Each row was made from one walk, in order. Every step used is in the known rows, and no mark comes twice. Write each row's walk.
In the rows, zero is written as 128.
Known rows:
E -> Q -> V -> K: [123 101 110 143 119 111 148 116 135 150 113 147 138 127 137 157 102 113
  25 123 158 122 126 139 142 113 125  93 109 160 110 139  91 145]
R -> E -> Q -> V: [126 102 112 136 117 119 153 114 126 150 122 170 124 132 146 149 104 128
  62 125 134 134 136 137 129 114 128 102  99 154 112 124 106 141]
V -> M -> K: [113 111 123 138 125 111 147 120 147 139 121 131 135 128 136 154 128  99
  54  91 142 124 111 138 162 120 125 109 125 156 118 140 102 141]
Q -> E: [123 118 118 121 126 127 144 116 138 138 125 158 104 129 138 150 114 102
  81 110 115 120 119 137 134 130 137 114 122 160 123 117 117 141]
Q -> V -> K -> N -> D: [129 132  96 134 124 120 145 119 145 127 162 107 134 131 124 175 121  90
  19  82 159 117 105 134 165 107 130 104 119 147 115 150 100 146]
M -> K -> V: [123 133 123 131 123 124 156 120 145 133 152 140 138 134 133 150 119  92
  89  95 154 117 110 128 152 119 122 105 132 160 121 127 103 132]
K -> M -> V: [124 125 128 122 121 117 157 125 143 135 131 120 128 124 126 155 109  94
  68  96 123 127 125 131 148 123 122 118 131 154 126 126 110 134]
N -> K: [124 129 110 133 124 127 154 118 137 135 151 146 113 131 134 161 127 106
  81 124 142 122 122 130 155 116 130 103 129 155 118 132 101 138]
W -> E -> Q -> V -> M -> K -> N: [108 111 115 147 124 104 143 124 138 148 103 122 129 131 141 156 107  94
  30 100 158 128 112 132 154 117 130  99 107 146 112 150  97 150]
D -> N -> K -> V -> M: [129 121 100 137 126 125 160 111 139 132 155 108 145 139 125 174 139  99
  67  90 160 128 115 123 174 113 117 117 130 156 119 148 104 134]
V -> Q: [119 107 115 126 125 122 149 129 140 144 116 142 126 125 130 157 106 111
 103 122 122 130 121 132 147 109 127 108 124 157 121 135 106 130]
M -> V -> Q -> E: [114 105 123 115 128 131 151 124 136 143  93 136 127 130 143 150  92 101
  70 102 103 121 118 133 140 124 125 120 123 152 125 128 117 136]
Z -> E -> Q -> V: [121 106 122 139 119 122 149 117 125 156 111 163 125 127 148 149  92 126
  75 122 142 136 144 140 134 116 129 106 105 163 118 127  95 138]
K -> M: [127 123 120 125 122 115 151 125 145 136 144 135 115 123 125 156 120  99
  93 111 126 130 125 132 148 118 129 112 130 161 123 125 106 136]
R -> E -> F: [123 122 112 130 121 119 146 116 137 142 141 170 111 133 134 137 118 120
 111 103 128 130 132 139 120 117 127 116 112 158 118 109 105 130]
D -> N -> K: [131 138  99 132 124 135 157 114 138 140 163 133 108 134 124 171 137 106
  80 116 152 126 118 131 167 113 128 106 127 153 114 140 107 134]
F -> E: [120 121 118 126 123 128 144 116 138 144 125 147 112 127 129 150 111 117
  83 113 118 131 128 141 140 119 128 114 124 163 123 117 103 135]
F -> E -> Z: [118 133 117 122 123 134 144 114 133 142 112 162 111 130 129 142 115 121
  81 102 123 135 137 139 132 122 127 110 119 168 118 109  97 133]
D -> N -> K -> M: [135 138 102 130 124 130 158 118 143 138 172 116 108 133 121 172 140 101
  79 111 150 131 120 126 172 111 127 110 134 159 115 140 105 138]
W -> E -> R: [114 127 110 124 119 120 140 121 128 140 118 152 113 119 130 147 121 100
 101 129 114 127 126 132 127 121 133 110 117 147 120 110  97 130]
D -> N -> K -> V -> Q -> E -> F: [126 126  96 122 132 141 153 113 137 144 145 134 119 148 135 157 113 105
  99  97 150 127 119 123 151 110 120 120 129 164 118 133 106 132]
D -> N -> K -> M -> V -> Q -> E: [126 124 108 116 130 140 157 120 139 143 132 103 121 139 138 166 115  97
  55  97 126 129 115 125 169 116 122 121 132 154 119 144 115 141]
K -> V -> Q -> E: [123 106 117 117 129 131 149 123 138 138 117 143 135 134 140 150 100  99
 104 106 118 123 114 126 138 119 126 117 128 163 126 125 112 134]
Q -> V -> M -> K: [116  99 120 140 123 109 152 118 143 143 123 136 145 133 140 159 114 106
  18  88 156 123 114 141 167 123 125 107 120 155 116 144  93 145]
Z -> E -> Q -> V -> M -> K -> N: [108 101 123 148 125 117 144 118 139 153 113 125 142 133 150 156 106 107
  38  90 163 134 126 136 160 114 124 104 106 154 114 150  98 148]
M -> K: [119 127 122 132 123 122 151 122 145 139 139 147 118 129 135 151 121  99
  75 107 146 119 112 138 154 120 128 102 126 157 118 129 104 136]
F -> E -> Q: [117 115 118 131 122 125 142 114 132 154 106 149 108 124 135 149 105 123
  77 131 119 137 135 140 133 111 126 107 114 165 119 121 109 139]
E -> Q -> V -> K -> N -> D: [125 124  97 138 123 118 144 118 139 138 142 111 128 130 130 174 115  97
  15 102 161 123 113 133 159  99 127  96 109 149 111 152 105 148]
K -> M -> V -> Q: [119 110 125 120 124 118 156 133 144 142 114 112 139 125 129 157  97  98
  78 102 117 132 124 128 153 113 118 118 131 154 125 137 108 132]
D -> N -> K -> V: [135 141 100 130 124 137 163 113 137 132 173 125 130 140 123 170 134  98
  88 105 163 124 115 122 165 112 122 110 132 157 118 137 105 130]
W -> E -> Q -> V -> M -> K: [110 105 118 149 121  99 145 120 131 152  89 139 133 128 147 149 103 109
  26 110 148 128 119 139 147 120 130 102 108 153 112 143  90 147]

Write each row's walk:
[115 106 113 119 130 124 141 122 139 150 109 160 106 132 139 143  97 112
 101 108 118 128 126 137 128 119 129 118 121 165 123 121 109 135] | V -> Q -> E -> F
[126 132 114 125 119 129 149 116 131 133 127 177 119 132 136 137 128 120
 100  98 123 132 133 135 124 121 128 108 109 158 113 107 102 130] | R -> E -> Z
[119 123 118 133 122 118 152 120 143 134 116 123 145 126 128 153 110  94
  42  92 139 111 115 137 146 123 119 107 125 152 119 132  98 135] | M -> V -> K
[114 116 108 139 126 114 147 118 140 142 135 103 129 132 139 174 120  97
   4  87 157 130 110 133 177 102 125 101 109 147 113 160 112 151] | E -> Q -> V -> M -> K -> N -> D
[123 115  95 113 129 151 151 111 129 142 144 126 135 141 138 168 128 101
  87 117 136 126 117 119 159 108 120 113 127 154 117 131 110 133] | D -> N -> K -> V -> Q -> E -> R
[124 103 114 138 120 114 141 113 138 154 115 126 136 128 137 154  99 117
  15 118 147 134 133 141 142 110 122 102 116 171 113 132  85 151] | F -> E -> Q -> V -> K -> M
[118 129 119 114 129 138 153 121 134 137 107 132 125 138 146 149 108 102
  54  93 119 129 130 123 150 121 123 113 131 161 119 128 101 141] | N -> K -> M -> V -> Q -> E -> Z
[114 108 122 122 125 124 156 129 139 144 103 128 139 126 132 156  94 105
  78 107 119 127 122 132 149 114 118 114 125 150 124 135 109 128] | M -> V -> Q
[119 116 120 118 129 131 153 123 138 139 120 115 126 134 147 156 105  97
  57 107 115 125 120 126 157 119 125 118 134 155 123 136 109 144] | N -> K -> M -> V -> Q -> E
[118 118 124 137 120 125 145 118 129 151 110 159 113 123 144 146 105 119
 108 125 125 136 141 138 129 114 130 107 110 163 119 123 105 132] | Z -> E -> Q
[123 115 112 138 126 117 156 114 139 127 142 120 150 136 132 164 131 100
  72  99 147 125 119 123 162 117 120 114 132 157 123 140  97 137] | N -> K -> V -> M
[114  99 115 144 123 113 147 115 139 147 124 131 140 137 150 156 119 107
  26  94 158 132 116 135 156 111 122  99 101 146 109 147 110 152] | R -> E -> Q -> V -> M -> K -> N
[121  92 115 136 122 107 152 118 138 142 117 139 143 130 130 163 111 113
  33  98 141 129 125 139 156 123 126 113 117 156 121 139  96 143] | Q -> V -> M
[129 121 115 134 122 111 145 123 150 134 140 122 133 124 125 155 126  93
  67 102 140 122 116 134 148 117 126 106 131 164 117 132  94 141] | V -> K -> M
[116 133 110 134 129 119 144 121 150 127 151  95 124 131 130 171 141  84
  41  72 142 124  97 133 181 107 128 112 124 146 119 152 116 145] | V -> M -> K -> N -> D
[117  84 117 140 121 103 151 117 131 152  97 143 138 127 139 163 104 120
  29 117 143 135 133 137 149 115 124 105 108 157 117 142 101 145] | E -> Q -> V -> M
[130 140 110 126 123 132 164 117 141 137 160 102 121 134 123 170 129  95
  54  97 147 127 122 127 172 117 119 115 134 151 119 141 108 135] | D -> N -> K -> M -> V
[123 106 104 143 120 118 145 115 138 142 132 139 139 134 140 156 113 107
  39 109 159 124 121 134 137 109 124  94 100 149 107 140 102 149] | R -> E -> Q -> V -> K -> N
[130 123  99 121 131 146 156 115 136 138 144 124 127 144 138 166 120 100
  88 105 143 124 110 122 162 112 124 116 131 159 119 140 112 136] | D -> N -> K -> V -> Q -> E
[109 108 120 114 129 126 147 123 138 149  94 146 119 134 140 141  86 107
  80  93 112 124 127 137 129 124 122 123 122 158 125 121 111 133] | M -> V -> Q -> E -> F
[118 103 116 119 129 129 144 124 138 145 106 151 115 129 142 151 103 107
  95 116 108 126 117 134 139 119 133 114 123 160 122 128 114 138] | V -> Q -> E
[131 112 112 135 121 108 149 121 146 138 143 127 144 128 127 159 112 100
  29  99 156 121 120 136 152 119 126 105 125 163 116 137  85 145] | Q -> V -> K -> M
[118 119 121 128 126 126 155 127 146 140 134 132 150 134 137 152 108  97
  96 102 150 123 108 126 156 109 118 105 132 160 120 137 100 130] | M -> K -> V -> Q
[117 111 112 146 123 123 141 118 137 149 120 133 139 130 142 156 101 107
  50 104 162 126 128 137 143 112 126  97 105 157 112 143  90 145] | Z -> E -> Q -> V -> K -> N
[115  98 114 108 126 137 144 118 132 140 116 144 140 131 141 153 109  99
  97 119 111 125 121 123 135 116 123 116 124 157 124 116 110 131] | K -> V -> Q -> E -> R
[118 112 122 122 130 134 149 122 143 140 123 140 138 138 148 146 105  92
  88  97 134 117 103 127 149 119 125 111 130 162 122 129 110 138] | M -> K -> V -> Q -> E
[117 113 116 115 128 135 143 122 133 142  95 166 112 132 140 143 108 113
  90 103 111 130 126 131 131 122 131 111 118 165 117 119 107 136] | V -> Q -> E -> Z
[119 116 106 142 124 116 146 114 136 139 141 114 134 137 148 165 127 105
  13  82 150 134 111 134 166 100 125 104 100 143 109 152 116 153] | R -> E -> Q -> V -> M -> K -> N -> D
[119 120 119 125 125 126 161 128 141 140 129 106 137 131 135 162 108  99
  68 111 130 129 124 124 166 109 118 112 136 152 122 145 100 136] | N -> K -> M -> V -> Q
[111 117 119 136 128 115 145 123 154 134 135 111 132 131 130 162 132  85
  58  84 150 123 104 132 171 117 124 107 126 149 118 147 110 143] | V -> M -> K -> N
[121 127 108 134 126 120 142 123 152 130 143 118 131 128 121 162 127  85
  66  97 151 116 107 132 152 115 126 100 124 152 116 141 104 141] | V -> K -> N
[123 108 118 132 124 111 153 119 142 130 125 126 152 129 126 159 121  97
  80  90 134 126 119 128 149 121 120 119 127 160 127 133 105 133] | K -> V -> M
